Each row comes from the steps of one walk. Every step used is in the known rows, and no mark comes twice. Write the walk behind each row, first mark first.
Known rows
h, g, b, e, a: [ 22  12  -3   8 -10   0   3  23  15 -14  12 -13  10   6   8  -1  18  -1
  -2  -1   2  26  -8  21  11  -3  -1  -1  -8   9 -13   8   7   6   3 -19
 -11 -17  -5 -19 -14  -4   9  -5   6   5   8]
h, g, b, f, d: [  6  -8   8  -3  -6  -1  14  34 -10  10   4  16   8 -11   0  12  19   5
 -15   2  23  28  -2  -2  19 -12  -5 -12  -2   5 -10   9   8  18   4  -9
   3  -4 -22  -9  -7  14 -20 -17  -4 -31   0]
e, a, g: [-25  11  -7  10  -8   6   1  16  19  -7   6 -17  17  16 -15  27  21 -13
   6   4  -9 -15  -1  -1   1 -13   5 -13   2  -9 -22  10   5   3  10   0
   8  -7  16 -10  -3 -14  -9   2  21   2   7]
x, f, d: [-18  -8  -7  11   3   8   8  17 -39  11 -12  12 -10  -3   5   2  -3  14
 -12   6  31 -11  -7 -15   8   2   0 -11  -3  20  -9   7  -2   5   6 -17
   4   7   3  -4  -2   7  -2  -6   7 -21   1]
f, v: [ 19   2   4  -5 -11  10  10  15  -7  -7  -6   7   4  -5 -21  19   4  -4
  -5   8  20  -7  -7  -4  14 -11   1  -5   7  -7 -12   5  -2  -4 -24 -12
   9   2  -1 -32   4   4  -1   2 -24  18  11]
h, g, b: [ 19   6  -2 -17 -10   3   0  13   3  -6  10   1  16   0  -4   1  10   3
 -15  -6  -2  10   1   9  17 -10  -2  13  -7  -4  -6  -7  12  18  -2  10
  -3  -5   1 -24 -18  11 -19 -11   5  -3  -2]
j, p: [  5 -10  12  -9  -9   1  14 -26   4  -8   3  -8  -5   1   4 -11  38   3
  -5   5  18  -3   4  -4  -5   6   7   4  -3   9 -11   0 -10  12  -1  23
  -7   1 -17  -2   3  -2 -12   3   7   3   2]
j, p, f, h, g, b: [ 22  -2  -9 -27 -25   1   5  24   4  -7  11  12  21   9 -11   1  40   4
 -25   5   4 -13   3   9  15 -13   0  19 -14   6 -20  -2   8  20   9  25
 -10  14 -13  -6 -12  13 -15  -7   8 -13   7]
g, b, e, a, f, h: [ -7  -6 -36 -18  -4  -3   2  52  17  -8   0   7  16   6  -4  -3  24  -3
 -13   4  37   5 -13   2  23  -7  -2  11  -5  30 -20   0  13 -17   4 -11
 -16  17  -3  21   2   5   8  -6  -5  -8   1]
e, a: [ -4   6   4  16  -4   5  -2  17  19  -6   3 -15  -6   8  -4   8  36  -6
   4   1  -9  16  -8  11   0  -1   2  -9  -6  12  -7  13   5 -13  12  -4
  -5  -6   7 -13  -4  -9   2  -1   7   5   7]
x, f, b, e, d: [  0  -8 -18   9   0   8  19  13 -32  -9  -1  15  -5  18  25 -18 -32   4
   2   7  29  13 -13  -4  20   6  -9   6   9   1 -16  10  -1  17   3 -41
  -5  -3  18   1   3  -4  30  -9 -12   1   5]
a, g, b, e: [ 24   5 -28  -8   0 -11   8  -2  -2 -13   9   0  25  -4   2 -13 -30   3
   1  -2  24  11   3   3  17  -5   0   7   7  -6 -23 -13   0  27  -2 -13
  -3 -17  -7  -3  -4  -1   5   1   8   5  -3]
p, f, h, g, d: [ 15  13  -1 -14 -25   0  15  46 -17   3   6  18  30  21  -1   9  32   3
 -22  11   2 -55  -4  11  -1  -9  -8   2  -5 -14 -13  13  13  14  10   2
  -6  12  13   9 -13  12  -5  -3   7 -26  11]
j, x, f, d: [ -8 -10 -10   5   1   7  10   1 -54   7  -8   4   4  -9   0  14 -17  26
 -18  12  29  -5 -11 -13   0   4  -1 -23  -4  20   4   3  -5   6  -8 -20
   5  10  -1   9  -4  13   2  -8   2 -16   3]
b, f: [ 21 -11  15   3   7  -8   1  21  22  11   7   2  -2  -1  11   9   2 -12
  -1   3   6   7   3   3   7   0  -4 -10   6 -10   4  19   0 -14  12 -20
  -1  -4 -14   8  12   5   8   3  -7  -7   6]
b, e, a, f, h, g: [-13   9  -6 -16 -20   4   2  62   8  -3   4   2  21  21  12  28  17  -4
 -16  13  11 -30 -11   8   8  -8   0  -1  -9   4 -12  14  13  -6 -10 -20
  -7  14  -1  18  -7   2   7  -8  -6 -12  16]
h, g, b, f, v: [ 48  -1  16 -14 -10   5  11  39  16  -3   7  10  12  -6 -14  26  10 -12
 -16   6  25   5  -4   5  31 -18  -4  -5   7 -19 -15  17   5  -2 -17 -22
   6  -4 -13 -42   3  15  -8  -2 -27  11  16]
f, b: [-21  -3 -18   6 -16   2  -4  -3 -16   1   1  14  14   5 -14  10  -2  10
  -5   9   9   2  -8  -7  14 -15  -7  10   4 -11   4  -7  10  17  -2   1
   9  13   5  20  -6   7  -2  -5  -7   7  -9]
g, b: [ 21  -3 -17 -11   6  -2   1  -3   7  -6   7   4   8 -11 -11 -19   7   4
  -8 -10  10  29   1   3  20  -6  -3  15  -2   8  -8 -14   8   9   6  14
  -6  -4  -1 -17  -8   9 -14  -5   3  -1 -10]
j, p, f, b: [ -2 -14 -13   9 -25   2   4  -8 -13   3   6  24  -1  10 -10   6  26   9
  -6  16   1 -13  -1  -4   7 -17  -6  19   0 -11  -8  -5  -2  23  11  15
   3  24   0  33   3   4  -4  -3   9   4  -2]
e, h, g, b, f, v: [ 48  -6   9 -20  -8   7   9  48  16  -4   9  15  18  -4 -10  34  28 -17
 -16  10  27  -1  -3   9  29 -15   1  -3   7 -15 -20  23   5 -12 -12 -15
   3   3 -13 -35   7  13 -13   0 -22  11  15]
x, f: [  5  -6  -4   8  12   6  -8   7 -10   6  -4  -4 -10   7  16  -7 -16   1
  -8   2  17 -32  -3  -6   8   9   0   1  -1   9  -2  12  -3 -17  13 -20
  -4   8  17  -8   5   6  14   7   8   2   4]
b, g: [ 13   9  13  -6   7   7  -1  -3  -3  -1  11  -8  -3  -4   1   5   3 -14
   2   0  11 -22  -4  10  17  -4   5  10 -10 -11 -16  17   2  18  -6   6
   7  -9 -15 -21  -1  -5  -1   5  -3   1   8]
b, f, h, g, d: [ 15   9  10 -17 -17  -3  17  51  -6   4   8  10  39  15   5  12  26   0
 -25  10  18 -43  -4  10   9  -5  -7  -6   0 -13  -9  21  16   8   8  -6
  -6   5   2   5 -12  16  -4  -1  -4 -25  12]
a, e, h, g: [-13   8  -3 -21 -20  10   4  33  -6  -5   6  -5   9  18  17  41  53  -8
  -9  15   1 -35   4   8 -10  -2   5   3  -5 -21  -7  12   3  -3  -2  -2
  -9  17   7  20  -7  -5  -6 -11   5   0  11]
p, f, b: [ -2  -7 -22  15 -21   1  -6  10 -14   8   3  28   2  10 -14  12   3   7
  -3  13 -10 -13  -5  -1   9 -20 -10  16   2 -16   0  -4   5  15  10  -1
   7  23  10  32   2   6   3  -5   4   3  -4]
h, g, b, e, a, f: [  6   3  -9  -1   6   7   6  45  24  -6   9  -4  -5   5  21   0  20  -8
  -3  -3  20  16 -11  11  18  -6  -4  12  -2  10 -10   3   9 -13  -4 -32
 -16   0  13   4  -1   0  -4 -18   4   1  -5]
h, g, b, e: [ 35   9  -7 -10  -9  -8   7   8  -5 -11  11   1  19  -2  16 -12 -24   7
  -7   0  16  14  -1  13  14  -2  -3  10  -2  -4 -11  -7   4  25 -10 -17
  -9 -15 -13 -10 -13   6   7  -6  -1   2   2]
h, g, b, f: [ 36  -5  14  -8   0  -6   2  29  26   5  16   1  13  -1   9   8   8  -9
 -13  -2   6  15   4  11  22  -8  -5   1   0 -14  -1  14  10   3   9 -14
  -4  -7 -17 -12  -2  15  -8  -4  -3 -11   5]
p, f, v: [ 35  -1   2   2 -14   9   9  26  -3   0  -3  21  -5   2 -22  21   9  -8
  -2  11   0 -22  -4   2   8 -18  -2   1   4 -14 -16   9  -8  -6 -11 -14
   9  12   4 -21  13   2   3   1 -14  13  16]

Which walk is each row?
[ 29  -6 -28 -16   7  -6   5  11  -1 -10   9  13  17  -6  12  -5  17  -3
  -3   7  28  13   1  13  10   9   5  12   1  10 -18   1   1  -2   7   4
 -13   1 -10  13   4  -1   0   5   7   8  -6] | g, b, e, h
[  5 -10 -22 -24  -7 -12  -1  40  20   0   8  11  35   5 -21  16  10  -9
 -18   7  25 -10   2  -4  25 -14  -1  -1   2   2 -22   9  12  -2  17   4
   0  12 -20  12   3  12   2   7  -2 -16   8] | a, g, b, f, h
[ 11   4  -4   6  -8   7  -6   5 -13   4  14  15   0   5  -8  14   4  -7
   0  11   1 -34  -7   9  23 -22  -3  22 -10 -24 -15  13   5  30   3   5
  13   9  -8   6   1  -1   2   1   1   3   5] | p, f, b, g
[  9   8 -12 -15  -9   4  21  43 -17   0   9  21  33  12  21  10  28   2
 -18  15  34 -39  -9  10  11  -5  -8  13   7 -18  -8  11  16  14  -2 -13
  -9   9  22  27 -10  10 -14 -10   4  -9  -7] | a, f, b, e, h, g, d
[ 27   6  -2  -7  -8  16  15  52  13 -12   3   4   2  -1  -4  19  17 -10
  -9   4  36   4 -16   6  28 -18  -3   7   3  -2 -22   9   6 -11 -28 -36
  -3   2  10 -33   2   5  -7 -14 -21  18   9] | h, g, b, e, a, f, v
[  9   8   3 -15 -15   3   3  30  -5  -4   9   5  21  13  26  29  12  -6
  -8  16   2 -27  -1  16  -3   4   7  -1  -4 -12  -8  16   3   6 -10 -10
  -3   4  -6  12  -6  -3   0   0   5   0  11] | b, e, h, g
[ 12   1 -17 -23 -12   3  -5  32  -4  -4   6   5  25   8  -5   3   8   6
 -28   2  16 -19  -3   4  25  -8  -1  13 -11   9 -13   2  15   6   6   4
  -7  10   1 -17 -15  19  -6  -4   6 -10   6] | x, f, h, g, b
[-15   0 -10   3  -3   7  19  49 -11   0  -1  10  -4  -7   9   7  27   7
  -9   1  33  28 -14  -1  17 -12  -4  -2  -5  22 -17  -2   9  10  -8 -25
  -6   1   0   2  -9   3 -21 -28   1 -22  -7] | h, g, b, e, a, f, d
[ 16 -13 -18 -22  -5 -14  -2  39  17   2   5  14  24  -1 -13   5  18  -5
 -18   6  27   3  -1   1  24  -7  -3   0  -3  12 -14   9  12  -9  16   3
  -6  13 -25  10   3  16   7   6 -11 -17   8] | g, b, f, h
[  9  -3 -18   3  14   2   7  35  25  -7   6  -2  -8  -1  14 -13  16  -8
   2  -6  28  26 -11   6  20  -3  -4  13   0  18 -11  -1   6 -18   1 -28
 -17   1  10   7   4  -2  -2 -14   3   4  -9] | g, b, e, a, f
[-17  10   1 -20 -28   2  -3  39  -6  -1   2   4  28  17  -3  32  13   2
 -21  13  -4 -37  -3   5   2  -9   2  -4 -11  -4  -7  10  11   9  -8   2
   4  15  -7   4 -12   7   1  -2  -5 -16  18] | f, h, g
[-10  -8 -22   3   2   8  23  24 -21  -8   1  20  -7  13  24 -15 -20  -1
   6   4  30  28 -15  -5  21  -1 -11  10  12  -1 -14   2   1  17  -8 -36
  -5  -1  18  18   7  -6  18 -19 -19  -1  -3] | a, f, b, e, d
[ 28   7 -18 -19 -16 -11   4  20  -9 -13   8   5  30   1   8  -6 -18   8
 -13   4  24   4  -3  12  16  -4  -1   8  -5   3 -18  -5   7  23  -8 -12
  -9  -5 -20   0 -13   8  12  -2  -4  -4   6] | f, h, g, b, e
[  0   3  -6   5   3  12  -9   1 -20   3  10   1   2   4   3   7 -11  -4
  -9   9  28 -42 -12   1  32 -10   0  18  -7 -15 -14  19   8  20   0  -7
  11   7  -2 -10  -1   5   7   6  -2   6   4] | x, f, b, g
[  9   5 -13 -27 -18   1  -2  28   0  -6   8   8  30   4 -12   7  18   5
 -24   1   7  -2  -2   7  22 -12  -1  12 -10   4 -13  -4  17  16   0  16
  -5   7  -7 -12 -17  16 -12  -7  -1 -11   3] | f, h, g, b
[ 23  14   2 -14  -9   1  21  32 -17  -4  10  10  30  12  23   6  27   1
 -14  12  21 -37  -3  18  -1   4  -3   2   2 -15 -13  16   9  13   2  -5
 -11  -4  13   7 -12   5  -8  -2   7  -9   3] | b, e, h, g, d
[-13   4  -5   2   2  15  -3  21   4   0  13   0  -3   3  -4  17  22 -12
  -1   6  24 -15 -17   5  33 -20  -2  22  -8 -10 -16  15  14  13  -6  -5
   8   8   2   2   0  -2  -9  -6  -5   6  -2] | e, a, f, b, g
[  3  -7 -21 -15  -9  -9  -1  49  28  -2   8   5  31   8 -22  20  30 -11
 -16   7  21  -4  -2   2  25 -14   1  -6  -1   9 -25  16  14  -8  23   2
  -3   8 -17   5   2   8   3   6   1 -14  12] | e, a, g, b, f, h
[ 25  10  -5   2  -5   5  16  13 -22   3  14  17  13   5  -6  -7  23  -1
  -8   8  20 -42  -8  12  19 -15  -9  19  -1 -25 -18  13  10  33  12   6
   4   2  11   2  -7   7  -7  -1   3  -7  -2] | p, f, b, g, d
[ 29  -8  -2 -22  -2  -3   4  40  19   0  16  -1  10   3  13  20  44 -15
 -11   5  21   8   7  11  16  -7  -3   5   1 -18  -9  17   7  -8  17 -14
 -13   4 -11  11   0  10  -5 -11   0  -5   6] | a, e, h, g, b, f
[ 14  11  -7 -11 -18   1  18  30 -25  -3  10  16  39  14  16  11  25   6
 -18  17  24 -38  -7  14   6  -3  -6   6   4 -21 -12  12  14  23   1  -4
  -6   3  14  17 -15   8  -9  -4   5  -7  -2] | f, b, e, h, g, d
[ 19  -2 -23  16 -19  -9   3   6 -20   0   5  21   7   7   8  -1 -30  10
   2  15   8  -6  -5   5   8 -10  -8  13   5 -15  -5  -6  -2  22   1 -27
   0   6  -6  35   3   0  25  -1  -1   7   0] | p, f, b, e
[-30  -6 -24  11  -6  10  -2  29   8   2   2  10   0   8  -7  13  21   1
  -4   8  17  10 -17  -5  21 -18  -9  15   4   2   1  -2  15  -5   1 -13
   0  20  22  29   0   3  -8 -15  -3   6 -13] | e, a, f, b
[ 21  -2 -33 -18   5  -6   5  13   3 -11  10  12  28   0   7   5  11  -7
  -1   9  27  -2   4   8  13   2   7   9   6   1 -27   1   1   5   8   5
  -8   1  -5  15   4  -4  -5   6  14   7  -6] | a, g, b, e, h
[ 34  -9   8 -16   3  -5   0  39  27   4  17   9  17  -1  12  16  29 -15
 -14   4   9  10   4  14  20  -5  -1   2  -1  -9  -7  20  10  -5  15  -5
  -7   1 -15  -3   2  12 -11  -2   2  -8   4] | e, h, g, b, f
[  8   9  -7  -8   7   8  16  18 -18   2  11  13  16   0   0  -8  19  -3
 -12   4  42 -34 -12   5  28 -13 -10  22   3 -18 -16  10  15  25   0   0
   1   3  16   3  -6   9 -16  -5  -3  -7 -10] | a, f, b, g, d
[-27  -6 -26 -13  -5   4   0  55  18  -1  -3   5   8  12  -8  12  38  -7
 -11   7  22 -12 -12  -3  14  -7   0   5  -6  26 -12   8  12 -28   4  -3
  -9  27   5  24   5   3   3  -4  -4 -10   4] | e, a, f, h
[  7  -3 -20 -21  -1   7  25  45  -8 -14   5  16   8  14  22 -18  -7  -3
  -7  -1  30  24 -11   4  27   1  -8  12   1   9 -28   4   8  16  -6 -28
 -13   0   7  -3  -2   0  10 -21 -13 -14   6] | a, f, h, g, b, e, d
[ 17  -3 -18 -14  -3   7  20  36 -22 -13   3  11   8  19  23 -19 -18   0
 -10   1  28   9  -9   6  25   6  -5   6  -1  10 -30  11   4  15   4 -32
 -12  -4   7 -18  -5   1  23 -10 -10 -12  14] | x, f, h, g, b, e, d
[ 19  -7 -15  10 -21  -9  10  -9 -17  -4   6  19   3   7  11  -7  -8  13
   0  17  18  -7  -3   4   5  -7  -6  13   3  -9 -11  -6  -7  29   1 -13
  -4   7 -15  37   4  -1  20  -1   1   9   3] | j, p, f, b, e
[  2   3 -10  -8 -16   7  -4  32 -17  -1   7  11  23  19  27  31   3   1
 -15  21  15 -44  -6  12   8   0   2   5  -3 -13  -8  20   7   6  -3 -19
  -1  14   6  16  -5   4   6   0   8   5   9] | x, f, b, e, h, g
[ 16  12  -1  -3  -1   5  16   7 -24  -2  12   8  21   0  -6  -6  14   2
 -10   6  34 -32 -11   8  24 -11  -8  18   1 -20 -17  12  14  35   2   9
   4  -4   8  -8 -12   8 -11   0  -3  -7  -5] | f, b, g, d
[ 14   0 -15 -19  -9   4  23  32 -16 -16   5  12  14  14  15 -15  -7  -1
  -6   1  22  24  -8   8  22   1  -6   4  -1   7 -29   4   5  26  -3 -20
 -10  -9   0 -11  -7  -2  15 -13 -13 -11  12] | f, h, g, b, e, d
[ 13   3 -18 -28 -10   7   3  23   0 -12  11   0  16   4   1  15  47  -2
 -14   2  11  -1   5   9  13  -8   1  18  -6  -7 -14  -2  10   7   5  11
 -14  10   5   1 -14   6 -18 -14   7   1  -2] | a, e, h, g, b
[  6  15  -5 -12 -16   2  20  58  -5  -4   7   4  30  18  12   5  32   1
 -20  10  29 -41 -13  13   8  -4  -7   1  -2  -1 -17  15  16   4   1 -18
 -13   5  14  10 -14   8  -1  -8   0 -19   8] | b, e, a, f, h, g, d
[ 31   0 -11  -4   2  12  16  44  14 -12   1   6  -2  -7  -9   8  16  -9
  -4   1  44  18 -16   2  31 -15  -3   8   7   8 -23   2   3 -16 -22 -35
  -5   1   7 -30   7   4  -4 -12 -21  21   3] | g, b, e, a, f, v
[-16  -3  -6   6  13  10   1  38  27   1   2  -4 -14   6   9   4  32 -13
   3  -3  11   9 -10   0   9  -4  -3   6  -2  17  -4   6   6 -30   3 -20
 -10  11  21  10   8  -4  -7 -14   4   0  -7] | e, a, f
[ 39 -13   3  -5  11 -10   2  19  25   5  12   5   5  -9   2  -7   7  -9
  -8  -5  16  30   3   6  25  -5  -5   2   4  -2  -3   9   5  -6  17 -10
  -6  -6 -16 -10   5  13  -3  -1  -4  -6  -2] | g, b, f
[ -3 -10 -35  -9   1  -1   2  25  -6  -3   4  24  15   3  17  13  11  -4
  -2  19  35  -7  -7   4  13   1   1  15   7   0 -11   2   4  -6  -2 -12
  -7  19   2  50  10  -1   2  -1   1   9 -10] | a, f, b, e, h
[-11  13 -11  12  -7   0   5  13  15 -11   7 -16  20  15  -3  20   2 -10
   9   7   2 -12  -1   3   1  -9   5 -15   5 -10 -25   8   1  10   6 -15
   4 -15   7  -3  -1 -17   6   4  17   6   9] | b, e, a, g
[ 17   2  -9 -24  -4   5  -2  23   7  -7  12   9  20   1   1  10  33  -2
 -17   1   2   4   2  14  18  -7   3  14  -8  -1 -13   2  13   8   2  17
  -7   5   2 -13 -12   9 -24  -6  10  -2  -4] | e, h, g, b
[ -7   3 -11 -16 -14   6   2  42  -7   0   9  15  21  15  24  34  13  -4
 -11  19  15 -30  -7   9  10  -6   1  11   0 -16  -7  10  10   6 -13 -16
  -3  17   6  34  -2   1  -6 -10   0   2   1] | a, f, b, e, h, g
[-22  12 -20  15 -16   1   3  12   7 -10   8  -9  26  16 -10  25  -1  -4
   6  11   6 -10  -5   0   9 -16   2  -9   7 -15 -22   4   6  20   4 -16
   9  -9  11   9  -4 -14   4   1  14   9   5] | f, b, e, a, g
[ 33  -4  -3  -6  -4  13   7   8 -29  -4  -4  -3   9  -4 -12  26 -30   8
 -19  15  33 -29 -13  -6  13  -2   1 -16   4  -3   0  12  -8 -17 -26 -31
   8  10   7 -27   7  15  13   7 -22  24  16] | j, x, f, v
[  2   6 -21  -3   0   3  -1  11  22 -12  10  -8  21   1 -24   4  23  -7
  -2  -6   3  17   1   2  21 -16   2   5   1   1 -26  -6  11  12  14  12
  -1  -9  12 -26 -10  -2 -21  -5  20   2  -6] | e, a, g, b
